Each row was made from one small tree. The marks that hang from a mark follow it in brackets, in alphabetical order. Every link used is in the known rows. Write each row's tree.
Known rows:
D{J{F} L}: [-17  -7  -7   4   3   9 -11   6   3  16 -15  -1  -2   4 -19 -15  -8   2
  19   6   8]
N{F{J L{D}}}: [ -6 -27   1   8  -1  -3   4   2 -35  10  -5  -7  -3  10  -1   9 -10   6
  20   1  11]
F{J{D{U}} L N}: [-10 -20 -15   1  -3  10  -2  11 -32   7  -5 -11 -18  25  -2   5  12   7
  11  -4  14]
D{J{F} U{T}}: [ -9  -3  -4   6  -6  13 -15   5  -8  25 -14  -4 -23   6 -16  -6  -2  11
  13   4  16]
G{F{L{D} N}}: [-10 -28 -18   2 -13   6   1   5  -7  16  -7   2   0   0  10   4 -10   8
  30 -14   6]
F{J L{D}}: [ -6 -22  -6   2  -4  -3   2   6 -21   8  -6  -9   0   9   1  11 -14  11
  19  -3  11]
J{D F}: [ -3   3  -9   6  -1  11  -5  12 -16   2  -2  -4  -2   6  -7 -10  -1 -13
  12   0   7]
G{F{L{D{J}}}}: [-13 -34 -13  11  -7  -1   2   4  -6  23 -11  -5   0  -4 -10   4 -16  13
  30   3   7]
F{J}: [  2 -16  -4   0   3  -6   1   2  -5   3  -4  -1  -2   5   4   6  -6  11
   4  -5   4]
N{F{J{D{U}} L}}: [-11 -22  -4  10   4   7  -2   8 -46   7  -4 -13 -16  21 -10   2  12   4
  12   7  14]
F{N}: [ -4  -8 -11  -2  -4   3   0   3  -2   5  -3   6  -7   3   8  -3   1   5
  13 -14   1]
L{D}: [ -6 -14  -8   8  -7   2  10   5  -7   8  -2   2   4  -5  -4   0 -12   4
  18 -12   2]
L{D{U{T}} F}: [ -7 -11 -11  12 -10   8   3   7  -8  34  -9  -4  -9  -9 -13   2  -8   7
  24  -9   4]
F{J L{D} N}: [ -6 -24 -11  -3  -7   1   1   6 -21  10  -7  -3  -4  14   8  11  -7  10
  19 -10  12]
T{U}: [ -3  -4  -5   2   0 -13  -1   2  -6  -1   1   4   6  -6   7  -6  -6   9
  20  -5  -3]
L{D{J U{T}} F{N}}: [-14 -21 -18  10 -12  12   6   5  -8  45 -14  -1 -18   0 -22   4  -1   8
  21  -9   6]
F{L}: [ -7  -7  -4   3  -3  -1  -7   6 -10   0  -7  -9  -3   5   5  -2  -5   9
  22   1   5]
F{L{D} N}: [-10 -15 -13   1 -13   6   2   8 -17   9  -5  -2  -5   7   5   2  -5   4
  27 -12   8]
N{F{J}}: [  0 -20   0   5   6  -5   2  -3 -19   5  -2   2  -5   7   2   3  -2   6
   5  -1   6]
F{J L{D{U{T}}} N}: [ -7 -21  -9  -2 -16  10  -6   7 -23  21 -12  -5 -23  12   3  12  -2  20
  18 -14  18]
J{D}: [ -2  -2  -8   9  -5   5   4  11 -12  -1  -2  -3  -1   1  -5  -4   1  -1
  12  -7   1]
N{F{L{D}}}: [-12 -18  -2  12  -6   2   4   3 -30   9  -4  -4  -3   3  -3   1  -8   3
  29  -1   8]

Which tree is each row?
[ -8  -8  -6   6  -9  14  -6  13 -12  11 -14  -3 -15   5 -11  -5   3  15
  11 -11  11]
F{J{D{L U{T}}}}
[-22 -27 -16   6  -8  13   5   6 -23  25 -10  -4 -15  15 -16   1   4  11
  24  -3  11]
F{L{D{J U}} N}
[-11   5  -9   6  -1  16  -9  14 -10   4  -9  -2   1   4 -13 -19  -3 -11
  19  -1   7]
J{D{L} F}
[ -4 -23 -15   3  -9   6   4   4 -11  37 -10  -1 -14   4  -6  11  -3  10
  14 -16   9]
L{D{U{T}} F{J N}}
[ -7 -18 -16   1  -1  11   5   8 -24   9  -2  -1 -15  18  -5   3  14   3
   1 -12   9]
F{J{D{U}} N}
[ -5 -35 -17  -2  -9   0  -1   2 -11  18  -7  -1  -3   5  11  13 -11  12
  21 -13   9]
G{F{J L{D} N}}
[  2 -14 -13   0  -4   3   4   8 -17   3  -2   2  -9  15   2   4   6   0
   4 -13   6]
F{J{D} N}
[ -8 -24   3   8  -9   6  -4   3 -37  21 -11  -8 -19   8  -3   9  -4  18
  20  -4  18]
N{F{J L{D{U{T}}}}}
[-14   6 -15   2 -14  30 -15  15 -13  17 -14   2 -20   7 -10 -18   9  -2
  18 -16  14]
J{D{L U{T}} F{N}}
[-19 -15 -14   0   0  15 -15   6 -20  22 -12  -9 -21  24 -12  -7  10   3
  19  10  17]
D{J{F{L N}} U}
[-25 -10 -10   7   6  17 -10   4  -3  22 -13  -3  -9   8 -27 -17   0   5
  18   9  12]
D{J{F} L U}
[ -2 -19  -9  -6  -2  -1  -9   3 -15   4  -8  -6 -11  19  12   9   0  11
  14  -6   9]
F{J L N}
[ -7  -2 -11  -6  -3  10 -17   5 -14   7  -8  -5 -10  17   8  -6   1  -4
  23  -2  12]
J{F{L N}}
[ -6   1 -13   1  -7  15 -13  13 -25   6  -5  -8 -11  18   2  -8   6 -13
  21  -2  13]
J{D F{L N}}
[ -8 -26 -21   2  -6   8  -1   8   0  10 -11   5  -1   4   1  -3   0   5
  13 -18   4]
G{F{J{D{L}} N}}
[-18 -20 -16   3  -9  14   2   6 -23  16  -5  -4 -10  11  -1   1   2   8
  24 -11  10]
F{L{D{U}} N}
[  2 -28 -17  -6  -1  -3  -3  -3   3  12  -6   6  -5   4  13   7  -5  12
   6 -16   4]
G{F{J N}}
[-11  -5  -3   4  -7  13 -22   7 -16  24 -18 -12 -27  13 -12  -5  -1  13
  22  11  21]
D{J{F{L}} U{T}}
[ -8 -12  -4   9  -7   8  -5   5  -5  20 -13  -1 -22   0 -15  -2   0  21
  12  -3   8]
D{J U{T}}
[  0 -28  -9  -1  -1  -5 -10   0  -4   9  -9  -8  -2   5  12   8 -10  15
  17   1   8]
G{F{J L}}
[-18 -17 -10   8  -5   9   2   7 -22  13  -6 -10  -6   5  -9   1  -3  12
  25  -2  10]
F{L{D{U}}}
[-12 -15 -15   2  -7   9   1   5 -12  25  -7   4  -6   8 -15  -1  -7  -5
  17  -5  10]
L{D{J{F{N}}}}
[-13  -1  -4   5  -9  15 -11   7   3  12 -17   1 -14  -6  -7 -12  -1  19
  20 -14   7]
D{L U{T}}
[ -5 -29 -22   2  -3  10   3   4 -14  16  -3   1 -12   9   0   3   9   8
   4 -14   5]
G{F{J{D{U}} N}}
[ -1 -12  -5   3  -3  -1  -4  12 -25  -1  -5 -13  -7  15   0   5   0   5
  12   3  10]
F{J{D} L}
[-14 -21 -10  16  -9   7   5   5  -8  41 -13  -4 -12  -7 -27   3  -8  11
  22   0   6]
L{D{J U{T}} F}
[-13 -41 -21  -1  -5   7   1   1 -19  24  -9  -3  -8   9   4  11  -3  17
  19 -11  12]
G{F{J L{D{U}} N}}
[ -8  -9 -13   3 -14  19  -6  13 -14  15 -12   1 -21  10  -6  -5   9  13
   9 -21  14]
F{J{D{L U{T}}} N}
[ -9 -10 -13  -1   0   7  -8   3  -6  18  -7   3 -12  14  -8  -6   1  -3
  12   1   8]
D{J{F{N}}}
[ -7   4 -13   1 -15  25 -19  16 -29  15 -12 -10 -26  18   0  -8  11  -1
  22  -6  21]
J{D{U{T}} F{L N}}
